Each row comes from the steps of one path. Every step used is in the known rows, and no mark comes twice. Write the path behind each row, first mark first.
In the rows, zero is written as 128.
Known rows
H A C G: [ 99 134 130 111 113 129  89 116 115 154 145 141 159 142  89 122 160 113
 137 127 102 140 149 148 114 114 139 109  81 120  96 115 111 115 178 155
 134  67 147 123 161 135 175 141 114 146 109 128 146 115  92 114 135 132
 102 112 122 145 133 191]
B H J C: [ 88 147 142 163 114 123 102 109 149 109 112 121 147 110 101 148 153 129
 169 118 126 132 146 150 141 134 113 114  94 124 117 121 134 110 100 146
 114  90 147 173 148 147 181 143 122 139  92 130 122 125  10 115 141 167
 155 146 138 151 136 130]
T A C G H: [126 105 110 121 114 136 173 114 137 136 171 142 161 132  97 111 190 100
 134 154 129 113 138 157 136 100 113 132  84 113 100 101 131 131 162 157
 111  63 136 116 145 137 144 148 119 169 108 114 128 126  71 107 139 119
 100 108 130 157 133 193]
G C: [106 110 133 131 111 123  77 111 188 138 153 143 151 166  93 124 171 124
 164  99  86 128 135 146 105 122 155  99 106 103 116 112 135 137 159 181
 117 107 152 144 140 159 186 141 129 157 121 126 113 106  57 111 133 124
 142 147 119 131 137 196]
B H J C A: [ 94 138 148 164 114 121  65 109 132  97  91 131 163 146 103 140 154 120
 171 121 143 127 149 135 104 123 119 130 105 137 110 115 113 113 113 109
 143  47 156 141 154 162 189 150 133 141  94 133 123 114  23 115 141 151
 150 148 141 149 141 168]
C B H J: [114 148 129 141 108 123 137 109 154 112 165 121 136 117 127 148 159 104
 160 130 139 123 134 151 123 141 125 120  95 109 101 129 123 116 109 144
 129  98 149 130 154 138 179 140 122 142  96 132 120 128  18 115 143 164
 139 120 119 146 137 112]
G H B C: [ 95 134 110 177 115 137 138 120 137 126 145 105 150 155  98 117 150 106
 140 123 148 124 120 145 160 165 161 120  95 130 146 139 132 150 122 131
  93 143 145 117 122 119 141 137 131 164 128 145 132 116  52 110 116 115
 144 136 107 124 110 193]
G C J: [131 103 147 116 113 122 103 109 177 133 148 138 153 170 109 140 187 120
 168  96 113 140 130 152  84 123 153  84 107 115 107  91 116 153 165 157
 123 110 158 137 146 134 214 139 125 153 107 144 111 101  25 101 133 129
 122 126 104 141 142 189]
J C B H A: [ 80 140 128 115 120 119 175 115 103 134 152 110 148  92 114 152 139 132
 166 148 106 140 136 154 139 121 111 106  87 129  97 156 116 110 136 153
 137  98 150 117 163 130 162 143 126 152  94 130 129 122  81 125 152 150
 138 113 113 145 131 156]
A H G C: [107 113 141 138 118 117 108 103 152 116 149 130 167 137 103 109 177 118
 166  93  76 120 136 147 127 127 166  97 108 104 122 139 139 141 150 173
  92 107 157 141 117 140 166 148 127 168 120 125 120 105  57 102 124 120
 140 157 107 118 141 202]
G C B H J: [107 138 134 131 106 121 123  98 168 119 174 125 140 119 123 144 163 109
 162 119 123 124 137 152 126 140 124 111 101  96  91 118 130 116 104 160
 144  94 149 139 153 153 184 141 120 148  98 126 113 126  14 114 145 160
 129 133 124 142 131 130]
J C G H B: [ 85 139 100 169 117 135 137 105 121 130 113 109 157 116  99 126 169 122
 133 147 141 118 144 148 142 128 133 106  83 139 126 128 119 139 161 135
  77 137 150 131 139 126 158 142 109 148 111 128 139 119  29 116 146 137
 128 143 124 164 122 219]
B H: [129 128 122 124 107 120 136 135 147 114 131 111 146 161 123 145 158 135
 167 132 132 119 131 146 120 108 140 118  92 117  96 136 128 129 147 160
 120 101 147 142 160 143 152 133 140 164 105 127 126 115  52 110 129 148
 142 145 119 159 145 148]
B H G C J: [122 104 154 117 111 115 144 103 141 121 149 121 161 144 126 147 179 121
 174 107 107 134 125 155  99 125 157  78 108 109  84 117 116 148 151 159
 134  98 160 132 149 126 208 139 125 174  96 140 113 100  23  97 126 126
 122 146 100 140 149 185]
B H A C J: [112 128 154  84 108 124 151 120 100 145 144 135 159 153 117 143 169 115
 162 123 142 145 128 162 113 118 139  80  89 119  93 111 128 126 158 143
 141 102 145 128 154 114 203 140 132 152 101 144 127 116  31  98 129 127
  99 106 110 152 135 173]
H A: [ 88 142 129 125 124 129 128 115 115 135 138 122 140 133 102 138 157 124
 154 131  87 138 135 155 124 133 146 106  83 115 135 193 123 116 166 165
  88 103 143 114 144 120 172 139 135 140 111 133 136 111 115 118 143 117
 149  93 100 120 140 183]
H J: [106 151 135 159 114 132  90 105 164 115 138 134 134 139 107 134 170 102
 153 109 117 127 138 151 117 150 145 117  94 105 141 156 129 119 125 152
  85 105 144 143 136 133 192 140 125 127 109 136 127 119  41 112 137 140
 153 114 115 126 139 138]
G H: [115 109 100 148 118 136 196 128 149 118 159 125 149 140 104 124 186 103
 146 131 120 108 134 158 139 120 135 122  96 117 135 124 146 135 161 155
  80 115 142 120 138 127 150 143 135 154 118 129 124 116  71 109 139 113
 113 115 116 152 130 193]
T A H B C G: [133 136 122 146 123 129  64 108 144 120 127 105 154 158  99 108 164 126
 141 133 140 134 133 130 132 134 148 140  81 145 122 133  90 159 136 135
  93  67 145 125 137 126 132 136 114 158 109 131 145 119  69 115 121 148
 161 124 107 126 129 171]
J C G: [109 121 121 155 122 124  77 120 159 124 113 127 153 130  83 134 162 125
 149 128 103 137 156 136 106 110 128 121  91 151 111  91  94 132 160 143
 115  65 161 145 169 150 171 141 105 140  97 132 137 110  61 122 136 163
 141 140 131 155 143 171]
A H: [137 127 120 131 124 125 111 133 158 102 126 117 156 171 107 108 186 120
 159 103 126 119 140 138 127 116 153 123  93 136 153 120 133 146 158 146
  58 117 147 151 124 132 137 145 133 134 125 134 135 114  58 104 127 145
 142 115 108 140 137 167]
J C A T: [ 88 119 139 153 120 119  58 127 133 125 133 123 178 170 102 109 176 107
 170 124 165 126 154 130  82 120 143 125 109 148 128  84 104 126 152 111
 102  26 145 158 130 170 200 158 129 150 120 147 130 118  41 107 122 142
 145 180 149 162 127 182]
J C G H: [105 106 101 154 123 134 176 118 153 122 140 120 156 112  85 127 183 115
 141 137 112 117 151 152 142 109 113 130  91 138 114  87 121 132 156 148
 101  72 150 133 159 140 148 147 112 150 102 122 134 118  67 116 145 136
 104 128 133 164 127 196]
C A: [118 121 132 150 116 124  65 129 139 108 113 142 160 192 108 128 162 106
 159 120 135 121 139 129  74 115 153 132 105 135 128 130 105 133 166 114
 127  80 159 105 152 151 179 146 141 143 115 141 128 101  70 113 129 124
 148 130 116 140 149 195]
G H B C J: [121 122 128 153 116 134 153 117 137 125 141 107 151 160 114 134 171 106
 150 116 164 137 118 150 131 157 159 100 100 139 132 111 113 163 134 116
 102 143 151 116 133 101 180 134 125 155 112 160 126 109  24 102 118 122
 125 117  94 134 120 189]
A H B C: [110 145 124 166 118 131  83 124 142 116 125 100 154 170 100 106 150 117
 148 105 153 133 124 132 154 161 174 119  94 143 159 133 124 158 121 125
  77 140 146 137 113 120 136 139 130 150 132 148 137 114  45 108 109 137
 165 139 102 117 112 179]
J C: [ 90 126 133 165 121 123  99 127 156 119 110 138 152 130  86 134 152 122
 164 117 105 133 144 143 119 122 132 112  97 143 139 104 125 129 145 143
 105 118 157 155 143 147 176 145 120 140 108 138 124 112  38 118 131 151
 166 146 128 149 141 158]
H J C B: [ 84 132 128 168 121 121 132 111 159 122 164 147 145  89 102 138 145  85
 157 120 116 135 146 143 114 142 113 114 104 141 130  83 112 121 118 124
 134 124 164 120 147 145 189 149 102 126 100 147 116 124  10 125 141 170
 155 123 122 143 133 121]

Which path is each row?
[114 117 134 114 112 119 141 122 140 146 200 174 156 135 114 114 153  72
 150 143 132 131 126 145 102 115 119 117  96 121 109  84 118 134 152 136
 156 120 152  89 135 144 175 150 112 160 113 135 110 130  28 115 130 142
 152 108 116 142 145 130]
T A C B
[105 121 128 144 114 112 198 126 106 107 165 119 156 103 138 143 142  97
 161 143 111 117 127 148 119 128 150 110 102 120  94 154 115 133 143 139
 136 118 164 101 148 125 160 140 122 178  97 138 125 111  51 111 123 142
 148 154  97 142 152 139]
C B H G
[102 110 142 133 108 115 123 105 143 124 151 124 160 134 114 135 161 126
 170 112  79 120 129 152 122 126 158  92 106  91  85 149 137 131 141 182
 135  97 157 139 139 147 177 141 128 188 107 121 114 104  52 104 127 122
 140 174 113 131 146 188]
B H G C
[113 135 111 157 116 140 142  98 162 114 153 119 141 112 102 129 192  99
 136 127 121 115 146 159 137 141 125 128  89 108 123 138 127 121 129 154
  86  74 139 134 147 129 171 142 118 133 101 124 134 125  58 112 149 134
 108 107 124 144 128 169]
C G H J
[131 129 139 145 119 129 105 120 141 115 125 103 154 175 115 124 171 114
 157 102 163 142 120 140 126 153 169 100  99 149 142 111 106 169 133 112
  90 143 153 132 127 104 175 135 126 146 115 161 131 109  13 100 112 137
 142 117  92 126 120 173]
A H B C J
[106 147 135 130 102 123 132 113 144 125 171 136 147 120 122 140 154  94
 155 123 147 124 136 153 129 140 122 112  95 102  95 109 136 108 106 145
 149 104 146 135 153 142 184 142 120 145 102 132 119 132   4 110 138 160
 124 122 127 150 132 115]
A C B H J
[137 115 158  98 112 124 119 117 134 138 152 160 159 171 117 127 180  98
 161 131 149 140 122 155  93 112 136  99  90 118 110  95 119 148 158 138
 127 105 144 122 133 121 206 143 126 157 103 142 113 118  14  95 120 126
 141 100 108 143 152 151]
T A C J
[ 90 140 100 164 114 137 160 115 121 130 129 114 150 141 113 123 172 112
 137 144 151 112 130 154 143 137 151 102  87 123 145 154 137 140 164 139
  64 167 142 122 124 116 160 141 126 153 124 133 133 117  32 109 140 117
 139 131 110 152 124 216]
G H B
[ 72 122 118 130 126 130 155 110 108 147 170  99 165 105  96 114 189 119
 152 147 132 130 157 156 135 126 121 115  87 133 121 125 118 115 161 155
  70  21 130 158 134 140 176 154 117 154 114 132 143 130  94 110 145 130
 101 142 138 157 109 196]
J C G H A T
[108 139 130 151 116 124  79 105 157 116 112 117 150 115  93 143 160 133
 153 129 114 133 158 142 121 119 114 126  88 138  94 101 103 118 126 147
 127  46 154 161 174 150 174 140 106 138  84 124 136 120  39 119 144 173
 134 144 138 159 139 147]
B H J C G
[126 107  94 143 118 136 177 123 154 122 156 118 151 134  99 125 192 106
 135 142 116 112 144 153 132 111 129 131  91 127 112 107 120 138 171 154
  94  75 147 117 159 133 143 140 120 153 108 125 135 115  89 114 143 127
  98 119 121 160 131 198]
C G H
[136 110 143 140 118 128 115 129 160 119 146 121 146 176 106 138 167 103
 163  98 138 146 120 144 106 148 163 109 106 140 127  98 102 161 136 125
 124 106 155 123 144 114 186 132 129 153 107 163 123 104  45 103 109 131
 137 110  95 125 132 152]
B C J
[ 80 149 142 176 118 127  82 107 158 113 114 138 143 110  90 137 156 113
 160 109 112 135 148 148 129 144 123 113  96 130 141 122 131 113 111 142
  95 102 152 166 137 144 192 145 116 125 100 135 123 121  18 117 139 157
 168 134 133 138 137 136]
H J C
[ 81 135 131 124 123 126 110 119 113 148 171 107 156 143 111 116 179 116
 161 133 133 135 144 150 111 135 152 106  88 119 135 158 119 117 167 158
  63  52 130 150 125 138 190 148 131 150 125 142 140 123  98 106 131 127
 137 139 123 138 122 173]
H A T
[ 93 106 129 143 116 115 150 108 152 136 198 149 157 110 113 128 154  82
 157 117  82 126 134 144 100 136 149  97 115 115 107 106 114 138 152 152
 148 130 172  90 139 146 184 147 108 168 111 139 110 107  46 116 133 134
 140 146 102 128 142 170]
H G C B
[102 140 109 137 112 137 139 101 110 142 140 128 160 134 109 111 175 111
 128 163 154 116 132 154 140 120 131 112  74 119 115 136 125 140 163 143
  87 118 138 115 128 124 154 144 114 166 115 119 134 128  31 108 142 121
 131 123 121 157 130 213]
T A C G H B
[ 94 112 145 147 114 118 107 103 151 128 155 138 159 133 102 126 163 113
 163 102  64 125 132 149 111 134 166  92 107  96 112 148 134 134 153 175
 114 108 160 127 128 144 185 144 122 173 116 128 115 100  62 106 125 113
 146 160 106 117 148 198]
H G C
[ 88 123 112 120 124 132 160 111 109 149 182  96 161 123 106 112 195 115
 147 148 135 125 150 157 127 128 135 116  87 120 121 140 116 118 173 158
  65  30 128 144 133 134 176 150 126 156 119 133 146 128 110 107 141 122
  98 136 129 151 110 200]
C G H A T
[100 109 148 152 115 117  63 105 134 113 127 145 173 168 106 123 163 106
 165 110  98 121 138 135  82 123 165 113 117 114 107 137 112 134 155 134
 146  65 166 107 137 156 196 151 137 170 113 133 118  94  68 109 129 107
 141 158 114 124 150 225]
H G C A
[112 130 115 169 115 141 140  99 164 114 161 114 141 116  95 127 182  95
 135 118 127 120 141 155 151 157 129 137  94 110 124 129 125 125 106 147
  97  64 139 131 144 128 163 141 120 143 103 132 133 124  67 112 138 132
 108 108 125 130 117 161]
B C G H J
[108 122 121 132 111 112 165 131 145 118 151 120 151 118 119 149 142 118
 169 140 137 127 137 143 125 110 113 116 100 141  88  85 114 128 129 138
 154 111 161 132 166 152 157 143 120 158  95 134 118 122  21 121 136 174
 140 147 126 171 139 129]
J C B H
[ 96 141 124 175 113 132  75 123 141 128 130 112 145 168  99 121 136 109
 147 115 142 136 120 136 141 167 174 115  94 134 146 143 117 150 123 130
 102 144 149 123 125 123 157 133 128 159 127 151 135 110  48 112 109 127
 172 141 104 117 119 176]
H B C
[125 102  98 155 119 137 170 123 160 121 164 110 152 137  88 120 181 104
 135 127 125 118 137 149 148 130 136 141  96 131 113 101 118 145 144 147
 111  72 145 114 153 130 131 139 121 161 110 133 138 114  97 114 129 122
  98 118 119 144 119 195]
B C G H
[ 93 120 123 160 115 130  90 124 118 129 156  99 176 181 110  99 178  97
 155 127 192 119 139 134 114 148 161 130 108 138 135 102 112 139 138 105
  97  40 136 133 116 153 175 152 136 168 135 151 135 118  52 101 115 117
 124 173 135 147 107 210]
G H B C A T
[118 127 145 111 110 125  98 120 134 143 158 170 159 166 104 110 162  99
 154 139 133 129 125 151 113 110 131 118  84 105 117 119 140 128 153 157
 123  98 136 127 122 142 173 146 130 167 117 123 115 127  42 102 121 122
 163 115 122 136 151 150]
T A C
[101 139 131 165 120 128  67 104 162 120 113 128 147 113  84 136 165 118
 147 118 105 137 160 141 113 128 121 124  88 139 114 104  99 122 133 143
 112  62 157 152 165 146 184 142 101 131  91 129 138 118  45 121 141 168
 141 132 134 148 139 154]
H J C G
[ 81 126 111 133 128 134 182 102 107 135 142 111 152  89  87 134 173 128
 142 148  86 131 149 161 152 121 112 116  80 127 116 157 122 112 160 161
  90  68 142 120 153 121 154 146 120 145  99 123 142 119 118 122 158 121
 107  95 120 142 124 208]
J C G H A
[ 96 145 130 108 116 125 150 117 104 127 134 104 142 131 115 150 153 144
 164 143 105 134 132 157 139 121 134 107  81 111 102 193 128 112 153 170
 109  87 141 130 156 124 159 136 141 155 101 124 135 117 103 116 145 130
 136 109 107 137 137 175]
B H A
[115 151 134 141 108 128 113 111 155 106 134 113 135 137 122 145 166 122
 161 121 136 122 134 153 131 137 132 118  90  99 109 156 133 114 111 158
 106  87 140 157 149 138 177 136 133 144  99 128 124 123  30 109 140 152
 145 127 122 141 139 124]
B H J
[122 140 137 147 128 125  70  97 162 109 113 126 154 113  89 122 179 127
 152 130 117 134 155 139 126 114 108 138  81 140 119 113  98 131 126 146
  90  35 148 161 147 144 160 147 103 133  89 119 135 127  47 117 144 172
 155 117 131 141 143 141]
T A H J C G
[ 80 139 141 110 111 130 114 120 100 156 153 153 159 145  92 119 151 105
 148 121 109 139 135 158 131 127 143  94  86 105 121 137 146 106 163 158
 126 113 140 125 133 131 182 146 133 149 122 134 134 119  75 107 130 112
 118 110 120 130 132 188]
H A C
[122 123 133 147 126 121  78 126 141  89  92 125 175 170  97 107 177 123
 167 104 142 121 152 126 114 107 137 132 103 159 146  96 121 139 143 110
  91  71 155 149 132 150 150 156 136 131 117 138 133 113  44 110 130 148
 144 136 129 146 136 187]
J C A H
[ 90 123 133 153 116 110 201 123 104 108 152 118 159  85 129 145 137 101
 167 142 109 123 132 147 131 125 136 107 103 131  93 139 117 126 130 135
 142 115 167 110 150 130 164 144 116 174  92 137 122 111  39 114 126 151
 147 159 107 148 152 139]
J C B H G
[ 93 126 110 133 126 138 180 106 112 134 159 104 147 111  88 129 169 118
 138 141  95 132 138 159 157 139 129 126  85 122 117 166 119 123 148 160
  97  60 139 106 151 116 141 141 129 152 107 128 144 117 142 118 145 111
 100  90 107 124 116 209]
B C G H A
[117 125 132 154 126 120 154 124 114  96 132 117 163 127 122 112 171 102
 159 116 100 115 134 143 132 132 171 112  97 126 148 168 128 143 153 141
  63 118 154 125 116 112 149 146 129 155 117 138 137 108  67 100 115 126
 154 134  93 123 150 169]
A H G
[137 121 127 136 124 124  80 131 142  92 106 122 169 191 110 105 183 116
 163 105 146 115 145 128 103 108 153 136 102 146 145 115 119 144 160 114
  81  79 152 135 134 142 145 152 142 134 124 136 137 109  61 107 129 136
 137 122 116 140 139 191]
C A H
[117 134 126 135 114 139 138  90 145 124 166 139 149 112 101 119 192  95
 135 139 132 116 141 163 144 131 110 133  84  95 113 132 134 117 121 156
  99  52 132 130 136 132 169 147 117 148 102 115 126 135  46 107 148 128
 114  96 130 141 133 159]
T A C G H J
[118 129 139 151 116 129 108 119 139 127 130 113 148 173 115 138 158 108
 156 107 156 145 117 143 113 158 169  96 100 143 134 116 100 165 137 116
 110 140 155 121 136 107 192 132 123 153 112 164 128 106  19 103 111 130
 149 122  92 126 127 169]
H B C J
